Every row comes from one small tree of marks. The marks that hang from a mark follow it in brackets, in the order of their numbers. Every link used is in the known rows. Which tree was each row made from?
Known rows
Q_114(Q_729): [-15 -12   6  -1   6  -5  17   8 -28  -5  -6   3  -3  -8 -32  20 -15   4
  -3   5  17  -3   5   8  -9   2 -15 -24   4]
Q_542(Q_114(Q_729(Q_417)) Q_654 Q_841): [-25 -28   3  -5 -15   3 -16 -22 -15   5   0  17 -14  -2 -39  41 -25  19
   7   2  45  -7  20   0 -29  14  10 -18  -2]
Q_654(Q_542(Q_114(Q_729(Q_354 Q_417)))): [-18 -31   5   0  -6  12   5  10  -5  -5  -7   4 -18  -1 -27  27 -22  -1
   2 -10  32  -7  12   0 -11 -15  10 -24  -3]
Q_325(Q_131 Q_841): [-11 -20   0 -14 -10 -25  12   2  -9 -18 -33  -4  24  -2 -20  12  -1   6
  13   4  42   6  -3  11   3   7 -16 -28  -4]
Q_841(Q_542(Q_654)): [-12 -34  -6 -11  16   1  -5   4 -22 -12 -15  24   9 -20 -24  24 -12  13
 -10  -4  33  -3  13   2 -25  -8   5 -30   8]
Q_114(Q_542(Q_841) Q_729(Q_354(Q_594))): [-39 -28   7  -2  12   0  -7   6 -21   2  -3  11   0 -10 -21  27 -26  11
   0  -7  38  11  18   1  -3 -10  -3 -20 -11]
Q_325(Q_114(Q_542(Q_841) Q_729)): [-19 -32   8  -7   9  -8   4  11 -24  -3  -6  -8 -11  -3 -22  28 -15   0
   4  -2  42   3   3   0   0  10 -12 -16   9]
Q_729(Q_417(Q_594)): [-16 -36  -6  -9  -2  -3  16   1   4   2  -3   1   8  -9 -43  23 -13   2
  11 -12  33   4   8  14 -16 -13 -20 -19   6]
Q_325(Q_114 Q_131): [ -8 -32  -1 -24  -6 -13   5  11 -11 -11 -27 -11   3  -5 -22  16   7  -9
  12 -10  41  -4 -13  12  10   7 -19 -17  12]
Q_405(Q_134(Q_841(Q_542(Q_114(Q_729) Q_654)))): [-31 -26  -2   2   0   7  -3   0 -16  -1 -18  21   6 -10 -28  31 -12  32
 -11   5  36 -15  23   6 -27  21  -2 -16  15]
Q_845(Q_417): [-10 -14  -6  -1  16   2   4   4   1  -8  -6  -1  15   3 -45  13 -22   1
  -4  -5  39 -10  -1  15 -15 -14 -19 -17  12]
Q_654(Q_542(Q_114(Q_729(Q_354)) Q_841)): [-20 -20   8  -3  -9  12  -9  -1  -6  -3 -10   9 -17  -2 -25  24 -13  16
   2 -11  36  -6  19  -3  -3  -4  20 -22  -8]
Q_325(Q_114(Q_729) Q_131(Q_864)): [ -7 -23   1 -20  -6 -19   7  23 -28  -9 -25 -33  -4   5 -19  27   2 -11
   5   5  29   0 -24  13   7  10 -21 -26   7]
Q_134(Q_841(Q_542(Q_114(Q_729(Q_354 Q_417))))): [-19 -38  11  16  10   5  13   8 -11 -13 -15  11   0 -12 -29  34 -22  11
   5 -11  39   1  26   5 -22  12   2 -34  -3]
Q_354(Q_594): [-17 -16  -5 -17   4   4  11   6  -2  -2 -13  14  10 -14 -29  -7 -11   3
  -4  -5  36  -9  13  12  -2 -17 -19 -13   5]
Q_577(Q_806(Q_354(Q_594))): [  1 -23  -3 -13   7  19  12   3   9  -4  -9  17  10 -22 -25  12 -16   4
  -5 -15  29   1   5   1  -3 -24 -10 -20 -11]
Q_654(Q_542(Q_114 Q_841)): [-11 -19   2  -9  -7  13  -6  -6   5  -6 -16   8 -15  -3 -27  12  -6  14
   6 -11  45 -12  18  -2  -9  -7  19 -19   0]
Q_841(Q_542): [ -7 -28  -1  -5  23   1   6  10 -14 -13 -17  15   8 -19 -27  21  -5  10
  -5  -9  29  -5   9   2 -16  -9  -1 -31   8]
Q_841(Q_542(Q_114(Q_729) Q_654)): [-20 -33  -3  -4   5   7  -2  -2 -30  -8  -8  23  -8 -15 -26  38 -18  15
  -8   4  30 -12  13  -6 -26  12  10 -34   8]
Q_806(Q_354): [ -2 -23  -1  -6   3  14   5  -4  -9  -3 -12  13  12   1 -22  16  -6   2
  -5  -8  36   0  -6   7  -8 -18  -4 -30 -11]
Q_134(Q_405 Q_841(Q_542(Q_114(Q_729) Q_654))): [-18 -37   8  14   5  -3  12   3 -20 -18 -14  19  -2 -21 -21  25 -12  16
   2   8  48  -7  26  20 -35  33  -2 -43  -2]
Q_114(Q_542(Q_654 Q_841) Q_729(Q_354 Q_417)): [-37 -46   6   2   9  -7 -18   1 -23   2   2  12  -3  -6 -26  50 -39   6
   5  -6  44  18  17   2 -28 -14   5 -21 -10]
Q_405(Q_134): [-19 -16  -3 -16   1   4  -5   4  -4   5 -19  13  17  -6 -32  16   1  19
  -8  -2  30 -16   5  11 -14  -8 -16  -8  19]
Q_542(Q_114(Q_729) Q_654 Q_841): [-24 -19   4 -10 -18   6 -18 -23 -24   5  -4  20 -13  -5 -32  34 -18  23
   3   6  42 -10  19  -2 -21  22  12 -20   0]
Q_134(Q_405 Q_841(Q_542(Q_114 Q_654))): [-13 -40   7   9   5   0   8   2 -12 -19 -19  21   3 -22 -20  19  -7  14
   5   2  56  -8  25  20 -37  27   0 -42   1]
Q_654(Q_542(Q_114(Q_729(Q_417)))): [-15 -26   1   2  -4   9  12   6  -6  -7  -7   1 -23  -1 -31  23 -22   0
   3  -4  32 -12  11   0 -16 -10   7 -22   3]
Q_806(Q_577): [ -5 -19  -6  -7   4   1   3   1  -5   3  -8  18  11 -17 -33  19  -2   0
   0 -14  32 -14  19  11  -7 -17  -7 -26  -1]
Q_405(Q_134(Q_841)): [-22 -18   2  -4   1   4   3   5  -2   0 -24  11  18  -7 -30  11  -4  23
  -4  -2  38 -11  17  17 -17   5 -17  -8  16]
Q_114(Q_729(Q_417)): [-16 -22   5   5   8 -10  18   8 -18  -3  -2  -2  -4  -5 -41  30 -26  -1
   2   0  21   0   6  11 -18  -8 -18 -21   2]
Q_405(Q_134(Q_841(Q_542))): [-23 -24  -1   0  11   3   2   8  -4  -5 -25  16  18 -13 -29  19  -3  29
  -9  -4  36 -11  21  12 -21   5  -9 -15  16]
Q_841(Q_542(Q_114)): [ -8 -30  -1  -6  12  11   4   2 -13 -11 -17  17  -2 -15 -28  27  -5  11
   0  -8  35 -15  10  -6 -20   3   6 -34  10]

Which tree is each row?
[-19 -20   9   1  -7   3  -2 -16  -7   3  -4   4 -14   0 -44  37 -18  16
  13  -5  40 -10  16  -1 -18  13   2 -21  -2]
Q_542(Q_114(Q_729(Q_417)) Q_841)
[-12 -38   6   9  14  -9   9   9 -13 -21 -19  19  11 -25 -19  14  -7  14
   1   2  50   0  26  26 -34  17  -6 -39  -1]
Q_134(Q_405 Q_841(Q_542(Q_654)))
[-32 -28   1  -2  10  -7  -7  -4 -35  -1  -1  11  -8  -9 -23  34 -30  12
   1  10  40   7  16  -1 -26   4   2 -20   1]
Q_114(Q_542(Q_654 Q_841) Q_729)
[-28 -30   7   0   4  -4   7  14 -10   3  -1   8   5  -8 -34  27 -29  -1
  -3 -10  23   5  12  13  -5 -21 -18 -19  -9]
Q_114(Q_729(Q_354(Q_594) Q_417))
[-21 -45   1 -13  -6   3   2   8   5   5  -4   7  17  -8 -37  31 -13   0
   9 -25  32  14   9  14  -7 -23 -14 -22  -5]
Q_729(Q_354 Q_417(Q_594))
[-20 -40  -4   0   7   5  -2  -2 -24  -7  -5  20  -9 -14 -32  44 -24  11
  -4   1  32 -10  14  -4 -32   5   8 -32   6]
Q_841(Q_542(Q_114(Q_729(Q_417)) Q_654))
[-17 -15   4  -2  -7  10  -3  -5  -6  -5  -9   6 -22  -2 -29  20 -12  16
   3  -4  36 -11  19  -4  -8   0  17 -21  -3]
Q_654(Q_542(Q_114(Q_729) Q_841))
[-24 -31   1  -3  -7  13   5  10   0  -3  -7   9 -17  -4 -26  20 -24   1
  -1 -10  33 -10  16   2  -7 -20   6 -20  -5]
Q_654(Q_542(Q_114(Q_729(Q_354(Q_594) Q_417))))
[-18 -22   4   2  -6   7  -1  -4   1  -4  -6   3 -22  -1 -34  26 -18  13
   7  -7  39 -10  20  -2 -14  -6  15 -19  -4]
Q_654(Q_542(Q_114(Q_729(Q_417)) Q_841))
[-15 -34  -2 -16   4 -18   7  26 -34 -10 -24 -34  -9   4 -13  34  -6 -16
  11   6  38   4 -25   6  -1   7 -18 -26  10]
Q_325(Q_114(Q_542 Q_729) Q_131(Q_864))
[-33 -39   0   5  12 -11  -6  -4 -24   0   3   7 -10  -7 -32  44 -39   8
   7   5  45  10  17   2 -35  -6  -1 -18  -1]
Q_114(Q_542(Q_654 Q_841) Q_729(Q_417))
[-18 -11  10  -4  -9   7  -3 -16 -15   3  -7   8 -13  -2 -36  29 -10  20
   8  -1  37 -12  15  -3 -11  21   5 -23  -1]
Q_542(Q_114(Q_729) Q_841)
[-32 -29  11   1  13  -3  -8   6 -28  -1  -5   6  -1  -7 -21  37 -23   9
   4  -7  36  13  13  -1 -10  -5   2 -25  -9]
Q_114(Q_542(Q_841) Q_729(Q_354))
[-28 -34   8  -7 -18   6 -25 -18 -15   8  -2  20  -8  -2 -34  47 -26  17
   6  -6  44  -1  20   0 -24   8  14 -21  -9]
Q_542(Q_114(Q_729(Q_354 Q_417)) Q_654 Q_841)
[  1 -28  -2 -28  -7 -15   1  21 -15 -10 -33 -29   4   3 -17  18  10 -14
  10  -4  40  -1 -25  13   6   1 -18 -24  11]
Q_325(Q_114 Q_131(Q_864))
[ -9 -32   9  14  19  -9  19  13  -7 -22 -22  11  11 -23 -22  11  -2  12
   4  -3  47  -1  23  26 -27  16 -10 -41  -2]
Q_134(Q_405 Q_841(Q_542))
[-10 -39   0 -16  -2 -27   8  15 -11 -23 -33  -8  19  -4 -12  22   5   6
   6  -3  46   5  -8   4  15  16 -14 -32   3]
Q_325(Q_114 Q_131 Q_841(Q_542))
[-16 -24   2 -19 -18  11 -23 -25 -10   3 -12  23  -5  -6 -31  24 -10  20
   7  -2  53 -11  18  -1 -24  13  15 -19   4]
Q_542(Q_114 Q_654 Q_841)
[-20 -30  11   3   6  -6   7  13 -16  -1  -3   3   3  -5 -34  37 -26  -3
   1 -11  21   8   7  11 -11 -16 -13 -24  -7]
Q_114(Q_729(Q_354 Q_417))
[-21 -28   1  -2 -12   7  17  -5 -13   3   1   2 -13  -3 -42  35 -18   5
  10   0  29 -11   7   2 -16  13 -11 -25   6]
Q_542(Q_114(Q_729(Q_417(Q_594))))
[ -4 -23  -4 -13   3 -26   6  16 -16 -23 -39 -15  25  -1 -13  23   2   9
   5   6  38   7 -12   6  -6   1  -5 -43  -5]
Q_325(Q_131(Q_864) Q_841(Q_542))
[ -4 -40  -4 -24  -8 -29  -4  21 -21 -20 -37 -19  19   2  -4  27   2   3
   1   7  47   9 -16   5   3  12  -8 -36   2]
Q_325(Q_114 Q_131(Q_864) Q_841(Q_542(Q_654)))
[-24 -39   4  -8 -16   9 -10  -5 -22   3  -2  18  -8  -3 -30  43 -29   1
   3  -1  36  -4  11   2 -25   2   3 -24  -1]
Q_542(Q_114(Q_729(Q_354 Q_417)) Q_654)
[-38 -46  -9  -1   4  -7  10   4 -29   3   9   5  -8  -9 -32  43 -38   1
   5   9  34  11  11   4 -31  -3 -12 -21   6]
Q_114(Q_542(Q_654) Q_729(Q_417(Q_594)))
[-16 -27   7  13  10   5  20   5 -19 -16 -17  10  -5 -14 -27  23 -15  15
   2  -2  36  -6  24   3 -20  24   0 -34   4]
Q_134(Q_841(Q_542(Q_114(Q_729))))
[-31 -38   1 -10 -17  10  -9  -5 -17   6  -1  22  -7  -5 -30  35 -32   2
  -1  -1  38  -7  14   3 -20  -2   0 -20  -2]
Q_542(Q_114(Q_729(Q_354(Q_594) Q_417)) Q_654)
[-31 -31  -1  -9 -23   4 -14 -25 -13  11   4  16 -13  -4 -41  43 -22  24
   9   2  43  -4  21   0 -25  20   7 -19  -1]
Q_542(Q_114(Q_729(Q_417(Q_594))) Q_654 Q_841)
[-18 -31  10  -1  -7   8   5   1 -14   1  -5   5  -8  -1 -35  38 -22  -2
   8  -9  30  -7   6   2 -15   1  -4 -26  -1]
Q_542(Q_114(Q_729(Q_354 Q_417)))
[-28 -25  10  -3 -11   8 -10 -11  -1   8  -3  12  -7  -2 -39  34 -20  16
   8 -13  42  -6  20   1  -8   3   3 -19 -11]
Q_542(Q_114(Q_729(Q_354(Q_594) Q_417)) Q_841)
[-22 -38   0  -6   3  10  -9   1 -30  -6  -9  26  -4 -15 -22  42 -18  14
  -9  -2  29  -7  14  -6 -22   7  13 -36   2]
Q_841(Q_542(Q_114(Q_729(Q_354)) Q_654))
[-23 -34  -3 -13  10  -1 -15  -7 -19  -4 -11  15   2 -11 -21  22 -19   9
   7  -1  54   6  15   0 -28  -8   6 -17   5]
Q_114(Q_542(Q_654 Q_841))
[-26 -30  -4  -3   0  10  -7   0  -8  -2 -24  23  11 -12 -27  25  -7  31
  -8   0  43 -16  23   7 -28  14  -1 -15  17]
Q_405(Q_134(Q_841(Q_542(Q_114 Q_654))))
[-21 -40   3 -11   4   3  -2  13  11   2 -10  13  17 -10 -32  16 -22  -6
   2 -25  39   5  13  15  -6 -39 -15 -16  -8]
Q_729(Q_354(Q_594) Q_417)
[-23 -34   0  -4 -13  13   7   7  -4  -1  -2   4 -17  -3 -30  29 -18   4
   3 -10  29  -4  14   1  -7 -10   7 -24  -3]
Q_654(Q_542(Q_114(Q_729(Q_354 Q_417(Q_594)))))
[-29 -29   0  10   6   5   5   4  -4  -1 -16  12   6  -8 -36  35 -14  28
  -5  -2  35 -15  22   8 -27  13  -8 -16  14]
Q_405(Q_134(Q_841(Q_542(Q_114(Q_729(Q_417))))))
[-27 -34   5  -2  -4  -4  10  10 -15   5   3   3   5  -7 -37  39 -21   3
   2 -10  18  11   9  11  -5  -9 -16 -25  -6]
Q_114(Q_729(Q_354 Q_417(Q_594)))
[-36 -35   7  -5   6  -3 -19   0 -34   2  -3  16  -1  -9 -17  41 -29  11
   0   0  40  15  17  -1 -19  -4   8 -23  -8]
Q_114(Q_542(Q_654 Q_841) Q_729(Q_354))
[ -8 -31   1 -12  -3 -34  11  27 -29 -20 -31 -30  11   5  -9  34  -1   4
   0  10  33   8 -19   4  12  20 -15 -40  -2]
Q_325(Q_114(Q_729) Q_131(Q_864) Q_841(Q_542))
[-26 -28  -4  -3   6   3  -5   4  -8  -4 -23  22  18 -14 -26  21  -7  30
 -12   0  38 -10  23  11 -26   6  -5 -13  16]
Q_405(Q_134(Q_841(Q_542(Q_654))))
[-23 -38   5 -12   4  -8  -5   7 -30  -1  -4  -1 -11  -4 -19  30 -20   3
   0   3  45   5   5   0  -7  11  -7 -15  10]
Q_325(Q_114(Q_542(Q_654 Q_841) Q_729))
